Each row was made from one walk, in order. Every step used is in the known rows, and no mark comes twice. Write each row's walk.
In the rows, 128 means zero.
Known rows:
pubo/vedu/nurol: [115 188 123 119 136 134  91 120  98 146 145 129 137 108 144 114 121  67
 130 105 141 161 152 131 145]
lofum/nurol/duvo: [ 82  88 154 173 146  79 134  98 113 159 118 132 143  90 148 125 112 127
 106 182 115 120 138 100 118]
lofum/rame/vedu/nurol/duvo/pubo: [103 171 109 126 125 159  95 141 143 163 149  91 145 122 186 108 120 124
 128 122 117 123 123 120 158]
vedu/nurol: [117 153  98 123  98 126  84 123 110 133 118 144 127 126 121 153 115  86
 133 136 132 194 151 128 167]
vedu/nurol/lofum/duvo: [ 66 122 141 114  93 113 104 118 115 138 131 134 128 158 135 150 108 108
 132 141 102 144 161 150 151]
duvo/nurol/rame/vedu: [137  66 150 160 116 132  69 136 123 130 125 178 119 133 101 122 137 125
 121 134 168 132 136  91 102]
rame/nurol/lofum/duvo/pubo: [123  97 141 124 125 107 154 146 115 117 153 110 111 149 123 130 139 165
 133 143 112  99 148 141 144]
vedu/nurol/duvo: [103 135  87 140  99  99  96 110 121 144 102 149 126 114 164 162 107 119
 143 137 129 182 149 138 103]
pubo/lofum/rame: [119 121 145  97 157 158 170 145 146 106 135  96 108 133 108 104 163 127
 104 167 119  88 106 129 169]
nurol/duvo: [111  97 113 149 122  95 141  98 160 131 101 138 141 110 160 154 124 130
 121 154 145 135 125 133  62]
lofum/nurol/duvo/pubo/rame: [128  97 146 158 162  87 147  89 132 156 113 124 122  96 167 122  99 128
 110 158 104 111 124 116 100]
rame/nurol: [160 132 101 140 123 109 128 161 107 113 141 121 121 115  93 127 155 143
 129 151 149 149 135 113 173]
lofum/duvo/pubo/nurol/rame: [128 110 168 125 144 124 164 105 143 102 128 127 156 125 132 126 119 143
 125  89 112 100 140 126  77]
pubo/vedu/nurol/lofum/duvo: [ 78 167 154 114 132 125 106 116 102 150 154 121 137 131 154 113 116  81
 129 108 119 127 159 148 135]
pubo/lofum/rame/nurol/duvo/vedu: [130 120 123 115 159 143 166 173 133 118 131 100  98 121 126  97 168 188
 118 159 123  86 119 130 136]
lofum/duvo/rame: [151 104 177 114 127 102 151 145 180  94 116  98 198 140  87 133 147 147
 101 100 161 111 143 126 150]
rame/duvo/pubo/lofum/nurol/vedu: [180 101 134 126 131 130 200 108  98 104 117 138 136 128 113 141 112 178
 138 126  97 119  86 109  90]
rame/vedu/nurol/duvo/pubo/lofum: [ 86 184  93 152 103 144  89 138 122 135 123 148  97  80 169 139 123 156
 163 103 144 130 119 152 115]
pubo/nurol: [114 151 126 151 154 116 125  89 111  80 132 147 120  96 113 110 134  77
 131 128 149 149 117 121 128]
pubo/rame/duvo/vedu: [252 175 116 130 129 111 140 147 165 121 110 129 149 145  88 103 123 146
 110 107 145 141  60 124 131]
pubo/lofum/nurol/rame: [ 99  66 160 132 176 139 158 143 113 121 119 134  92 117  81 103 174 144
 113 176 112  74 114 106 161]
pubo/rame/nurol/vedu: [202 167  93 142 133 109 143 153 151 138 132 110 108 137  76  99 151 149
 112 132 126 132  88 138 159]
vedu/nurol/rame/duvo: [147  96  92 129 112 131  89 142 105 142 109 156 144 157 103 142 141 128
 149 119 117 170 123  94 150]
vedu/nurol/lofum: [ 78 116 117 112 102 128  88 112 113 140 128 140 107 160 134 151 116  80
 136 153 112 162 153 147 166]
vedu/nurol/lofum/rame: [ 75 118 121 102 111 137  90 120 119 153 140 115 119 173 149 134 116  79
 128 157  97 150 151 139 183]
nurol/lofum/vedu: [ 63  81 161 113 134 147 126 114 126 157 172 122  93 187 128 130 130  58
 124 165 115  76 148 145 138]

Write each row's walk:
[121 125  87 122 116 118 120 104 123 130  97 148  95 113 180 166 103 134
 155 123 117 163 146 155  79]  vedu/nurol/duvo/pubo/lofum
[163 137 105 123 130 142  71 165 166 103 111 113 148 124  98 129 167 117
 139  83 198 147 126 128 210]  duvo/rame/vedu/nurol
[190 123 115 136 127 125 179  87 100  90 121 146 150 127 122 140 104 150
 149 101 112 148  86 109  72]  rame/duvo/pubo/nurol/vedu
[119 136 161 113 134 127 161 166 148  80 116 116 122 112  90 122 164 184
 129 109 148  83 120 152 152]  pubo/lofum/duvo/rame/vedu/nurol
[136 119 106 127 155 161 151  70 121 103 126 140 104 115 142 134 113  98
 139 104 115 146 134 136  69]  duvo/pubo/nurol/vedu
[ 63  84 183 117 116 128 135 127 149 135 139 123 148 173 121 129 126 134
 105 148 117  89 158 148 113]  nurol/lofum/duvo/vedu
[ 94 185 118 127 117 162  83 156 135 160 159  89 155 126 151  98 133 108
 118 133 124 131 122 109 204]  lofum/rame/vedu/nurol
[119 120 126 114 151 140 148 151 120 122 133 129  67 129 120 129 152 133
 148 128 138  87 135 150 120]  pubo/lofum/vedu/nurol/duvo/rame
[141  85 106 131 136 116 153  80 166 127  97 136 122 113 190 165 107 129
 132 131 133 131 130 145  31]  nurol/duvo/pubo
[146 134 118 116 142 134 131 164 131 142 161  73 151 143 124  96 151 126
 104 161 118 127 129  97 203]  lofum/rame/nurol
[148 213 129 137 112 118 100 147 168 140 136 118 112 130 120 101 124 127
 124 102 132 108  81 164 173]  pubo/rame/vedu/nurol/lofum/duvo
[212 137 132 113 132 130 171 102 111 104 129 133 162 130 138 137 102 128
 140  92 126 139  91 112  91]  rame/duvo/pubo/vedu
[ 71  98 154 143 154 135 175 127  98 127 126 131  96 104  81 111 154 156
 108 184 102  92 123 121 142]  pubo/lofum/nurol/vedu
[110 131 169 118 133 136 174 161 139  96 117 132 126 113  90 119 151 188
 110 133 136  88 135 143 104]  pubo/lofum/duvo/vedu
[ 90 186  89 158  96 138  74 132 124 145 125 148 114  84 174 142 114 141
 160 101 148 146 126 144 118]  rame/vedu/nurol/duvo/pubo
[163  91  88 119 118 142  96 133 108 140 107 155 135 158 118 146 132 126
 155 108 110 169 125 100 135]  vedu/nurol/rame/duvo/pubo
[209 169 110 109 144 161 130 112 178 119 123 119  97 122 145 124 113  99
 127  89 138 120  91 156 124]  duvo/pubo/rame/vedu
[128 157 171 109 124 124 153 111 133 125 137 115 165 117 155 133  96 131
 122  81 113 117 161 143  87]  lofum/duvo/pubo/vedu/nurol
[115  81 146 159  92 117 111 101 106 133 126 170 126 132  94 144 106 127
 103 160 145 170 159 110  69]  duvo/nurol/vedu
[139  96 107 149 137 103 117 129 186 116  94 120 148 108 151 142 153 154
 134 110 184 117 115 137  98]  nurol/duvo/rame/vedu
[125 117 130 118 144 153 151 160  94 129 144 143  73 143  97 121 155 138
 152 133 116  84 118 125 128]  pubo/lofum/vedu/nurol/rame/duvo
[108 157 155 136  95 116 112 157 130 138 120 136 185 122 116 131 111 172
 111 104 136 148 178 125 102]  lofum/duvo/vedu/nurol
[189 129 130 106 126 129 159  99 101 114 131 134 147 145 151 141  95 126
 151  95 109 138 100 124  96]  rame/duvo/pubo/vedu/nurol/lofum
[106 160 118 130 115 144  91 140  90 174 169 137 102 142 129 137 111  62
 144 126 129 138 168 121 142]  lofum/vedu/nurol
[171 135 131 116 130 144 136 154 135 143 141  93 196 156 126  99 126 143
 102 138 120 135 107  82 154]  lofum/rame/duvo/vedu
